Known rows, with every way that one mark hangs from another
vulo{beku{tomufa{pipu}}}: -0.106  3.494  0.664 -4.459  7.404 -5.885  2.598  5.244 -0.412  1.340  1.693  0.253 -1.409  4.173  1.324  0.393 -3.337  4.361  0.641 -3.624  5.087
kudo{beku{tomufa{pipu}}}: -3.571  0.628 -0.065 -5.730  4.385 -4.846  2.265  2.207 -2.831 -0.196 -1.023 -0.868 -7.721  0.842  0.178 -1.842 -4.478  2.658 -0.539 -4.770  4.340
kudo{beku{tomufa{pipu{dizifav kadob vulo}}}}: -0.484 -0.644 -0.246  3.868 -2.754  2.412 -0.503 -2.796  0.219 -0.604 -5.397  4.360 -1.497 -6.569 -1.182  2.815 -2.963  1.594 -3.401  4.964 -3.447
pipu{dizifav{beku} kadob tomufa vulo}:  2.342  2.265 -1.108  6.342 -4.166  7.825 -3.809 -4.212  5.303  0.980 -3.382  1.670  4.031 -1.949 -0.825  1.556  1.950 -4.856 -5.058  4.566 -3.425
tomufa{beku pipu}: -1.246  3.669  2.678 -3.642  2.127 -5.544  2.690  0.879 -3.531  1.648  1.608 -1.227 -2.084  4.060  2.777  0.889 -0.620  5.563  2.356 -1.173  3.688
dizifav{beku pipu{kadob tomufa vulo}}:  4.922  4.033  0.255  5.318  0.916  5.000 -7.164 -5.461  5.910  0.966 -2.067 -3.536  2.991  2.857 -2.684 -3.394  2.388 -4.560 -5.160 -1.221 -1.900
kudo{beku}: -5.469 -1.938 -2.463 -4.805  2.174 -0.533  0.730  3.506 -4.637  0.121  1.334 -3.775 -4.613 -0.107  2.968 -3.981 -0.050 -2.080  0.200 -7.893  2.587
kudo{beku{tomufa{pipu{kadob vulo}}}}: -1.239 -0.839 -0.853  2.032  1.926 -1.042 -1.778 -1.741  0.369 -0.114 -2.803  0.351 -2.880 -2.049 -0.920  1.509 -3.853  1.503 -2.785  2.776 -2.984
tomufa{pipu}: -0.310  3.261  1.680 -6.408  3.298 -5.062  0.832  3.349 -4.618  1.569  4.714 -2.993 -0.602  3.415  2.729 -1.104 -1.901  2.760  1.164 -4.620  4.021
tomufa{beku}: -3.789  1.047  0.852 -3.480  1.208 -1.913  2.797  1.149 -3.321  0.969  1.313 -3.446 -2.592  3.925  4.752 -0.299  1.897  1.171  2.959 -3.984  3.723
pipu{dizifav kudo tomufa{beku}}: -2.818 -1.277  0.081  0.440 -5.837  3.950 -0.259 -2.922  2.493  0.184 -5.812  2.721 -0.898  0.450  1.060  2.397  3.136  0.558  1.733  3.774 -0.502
kadob{beku{tomufa}}: -1.939 -2.570 -0.330 -5.291  4.280 -3.141  5.311  3.620 -2.231 -0.532  3.963 -1.995 -2.844  2.155  2.603 -0.951  0.423 -2.768  3.114 -7.149  4.892
tomufa{beku pipu{dizifav kudo vulo}}: -0.288 -0.247  1.578  2.992 -6.077  0.992 -1.480 -2.077  1.178 -0.118 -3.192  3.120 -0.010  0.026 -2.267  3.899  3.291  4.658  1.574  6.775 -3.868
beku{tomufa}: -4.303  0.716  0.249 -6.205  3.002 -2.955  2.574  3.080 -2.193  0.035  1.325 -3.863 -4.579  3.282  4.356 -0.728 -2.051 -1.394  2.017 -7.565  6.268
beku{tomufa{pipu}}: -1.331  3.076  2.267 -6.710  4.324 -6.417  1.914  2.702 -2.666  0.324  1.597 -2.076 -4.034  3.661  1.972  0.005 -3.734  3.098  1.219 -3.996  5.887
tomufa{beku pipu{dizifav}}: -0.405  3.934  2.945 -2.154 -2.195 -1.861  3.855 -0.100 -3.769  1.004 -0.860  2.694 -0.992 -0.479  2.128  2.053  0.236  5.686  1.432  1.347  3.179
kadob{beku pipu{dizifav vulo}}:  4.386 -4.976 -3.950 -0.057 -1.424  0.833  5.452  2.432 -1.702 -1.793  6.036  0.717  5.772 -5.546 -2.183 -0.922  5.426 -4.614 -0.219 -0.289 -5.092
kudo{beku{tomufa}}: -6.104 -1.748 -1.753 -5.096  2.823 -1.398  2.083  2.656 -2.691 -1.127 -2.009 -2.893 -7.887  0.573  2.370 -2.578 -2.650 -1.691  0.220 -7.571  4.753
vulo{beku}: -2.010  0.677 -1.435 -3.760  5.217 -1.075  1.535  6.312 -2.165  1.700  4.019 -3.109  1.974  3.098  3.527 -2.221  1.287 -0.334  1.269 -7.365  3.167
beku{tomufa{pipu{dizifav kadob kudo vulo}}}:  1.113  0.007  2.568  4.733 -5.167  1.978 -3.373 -2.685  2.613 -0.650 -3.565  3.536  2.136 -2.359 -1.482  4.401 -1.877  2.589  0.406  7.888 -3.175

Rows
-3.653 -3.715 -2.450  1.581 -1.353  4.416 -5.123 -2.314  1.532  0.426 -4.035 -0.938 -0.658 -0.904  1.171 -1.675 -1.295 -1.972 -0.092  1.459 -2.504 -> pipu{kadob kudo{beku} tomufa}
 1.803 -2.392 -1.927 -5.030  5.410 -6.229  7.511  3.963 -2.321 -2.003  6.273 -1.926  0.209  0.307  0.295 -2.806  0.179 -2.726  2.922 -5.234  3.665 -> kadob{beku{tomufa} pipu}
 0.169  1.301  1.078  0.867 -3.872 -0.149  2.069 -1.382 -0.992  1.064 -1.752  2.538  0.053 -1.293 -0.542  4.315  2.820  3.855 -0.977  4.005 -2.446 -> tomufa{beku pipu{dizifav vulo}}
 1.809  0.611 -0.399  8.221 -6.632  8.983 -7.218 -4.677  6.758  0.211 -4.699  2.059  4.571 -1.025 -2.900  0.780  2.401 -4.106 -2.424  7.192 -4.652 -> pipu{dizifav{beku} kadob kudo tomufa vulo}
 1.888  7.347  3.331 -1.932 -0.724 -0.918  0.536  2.150 -2.102  0.573  1.436  1.266  0.314  1.200 -0.814 -2.306 -0.914  1.843 -0.726 -2.696  5.911 -> tomufa{pipu{dizifav{beku}}}
 4.933 -1.359  0.285  3.443 -2.368  1.936  1.439 -0.929 -1.429  0.923  3.200  4.111  6.469 -4.969 -0.528  3.274  1.887  0.365 -0.913  5.223 -5.307 -> tomufa{pipu{dizifav kadob{beku} vulo}}
-0.345 -2.427 -0.131  6.333 -6.221  4.705 -5.086 -2.673  0.294 -0.316 -3.882  3.684  1.783 -5.921 -2.759  0.907 -0.307  1.874 -1.331  7.252 -7.281 -> tomufa{pipu{dizifav kadob kudo{beku} vulo}}
 0.997  1.663  1.444  0.725  1.952 -2.607 -1.424 -1.161  0.844  0.669  0.330 -0.882  0.644  0.898  1.271  3.628 -2.936  2.138 -0.865  2.780 -1.275 -> beku{tomufa{pipu{kadob vulo}}}
 0.044 -6.918 -6.132  1.434 -5.300  4.916 -1.734 -1.487  3.730 -2.218 -3.576  2.335  0.961 -6.196 -5.471 -1.531  3.055 -4.695 -3.556  4.730 -8.760 -> kadob{pipu{dizifav kudo{beku} tomufa vulo}}
 1.777  0.531 -0.787  3.687 -3.372  1.869 -0.935  0.040  4.529 -3.506 -1.429  0.718  1.123 -0.400 -6.289 -3.134  2.140 -3.050 -0.350  1.844  0.077 -> kadob{pipu{dizifav{beku{tomufa}} kudo vulo}}
 2.653 -0.061  2.116  0.727  4.103 -0.614  1.849 -1.826 -1.201 -0.912  1.778 -1.987  1.499  0.982  1.828 -3.318  0.095 -1.643  2.035 -5.922  4.181 -> dizifav{pipu{kadob{beku{tomufa}}}}
 2.102  3.772  2.853  6.148  0.222 -0.556 -6.381 -2.536  4.924  0.004 -1.534  0.090  0.498  4.498 -3.907  0.259 -2.349  1.926  0.258  4.807  0.295 -> dizifav{beku{tomufa{pipu{kadob kudo vulo}}}}
 2.869  5.020  2.514  5.654  2.054  2.495 -4.714 -3.892  4.061 -0.982 -2.217 -3.574  0.569  3.544 -2.190 -3.650  0.470 -2.823 -2.343 -3.827  2.653 -> dizifav{beku{tomufa} pipu{kadob vulo}}
 3.267 -2.259 -2.105 -2.902  0.034 -1.356  7.654  3.585 -4.412 -1.681  6.653  0.427  5.122 -4.607  0.458 -3.165  2.890 -2.879  2.398 -3.142  0.351 -> kadob{beku pipu{dizifav}}
-1.303  2.266  1.289  0.780 -1.196  0.694  1.294 -1.367 -2.318 -0.802 -4.819  3.912 -2.037 -5.589  1.164  0.583 -5.692  3.256 -1.306  2.013  2.116 -> kudo{beku{tomufa{pipu{dizifav kadob}}}}
 1.260 -4.538 -1.071  1.362  0.083  2.662 -2.140 -1.470  2.035  0.866  1.459  0.122  4.070  1.067  1.453  0.003  1.392 -2.932  2.895  2.298 -2.498 -> pipu{kadob{beku} kudo tomufa}
 1.574 -2.700 -0.521 -2.972  4.133 -4.570  3.015  1.997  0.599 -0.104  3.905  0.293 -2.426  1.925 -1.716  2.353  0.688 -0.010 -0.115 -1.006 -1.093 -> kadob{beku{tomufa{pipu{vulo}}}}
 3.461 -3.923  0.662  4.124 -0.210 -0.073 -3.119 -0.685  0.428  0.729  4.330  0.695  5.545  0.653 -1.704  1.430  1.565  0.825  2.257  5.167 -6.070 -> tomufa{pipu{kadob{beku} kudo vulo}}
-2.232 -4.531 -3.260 -1.296 -1.867  2.620 -5.079 -0.183  4.216  1.058 -0.319 -2.648 -0.576  2.957 -0.685  1.317  3.051 -3.992 -0.925  1.043 -4.911 -> pipu{kudo tomufa vulo}
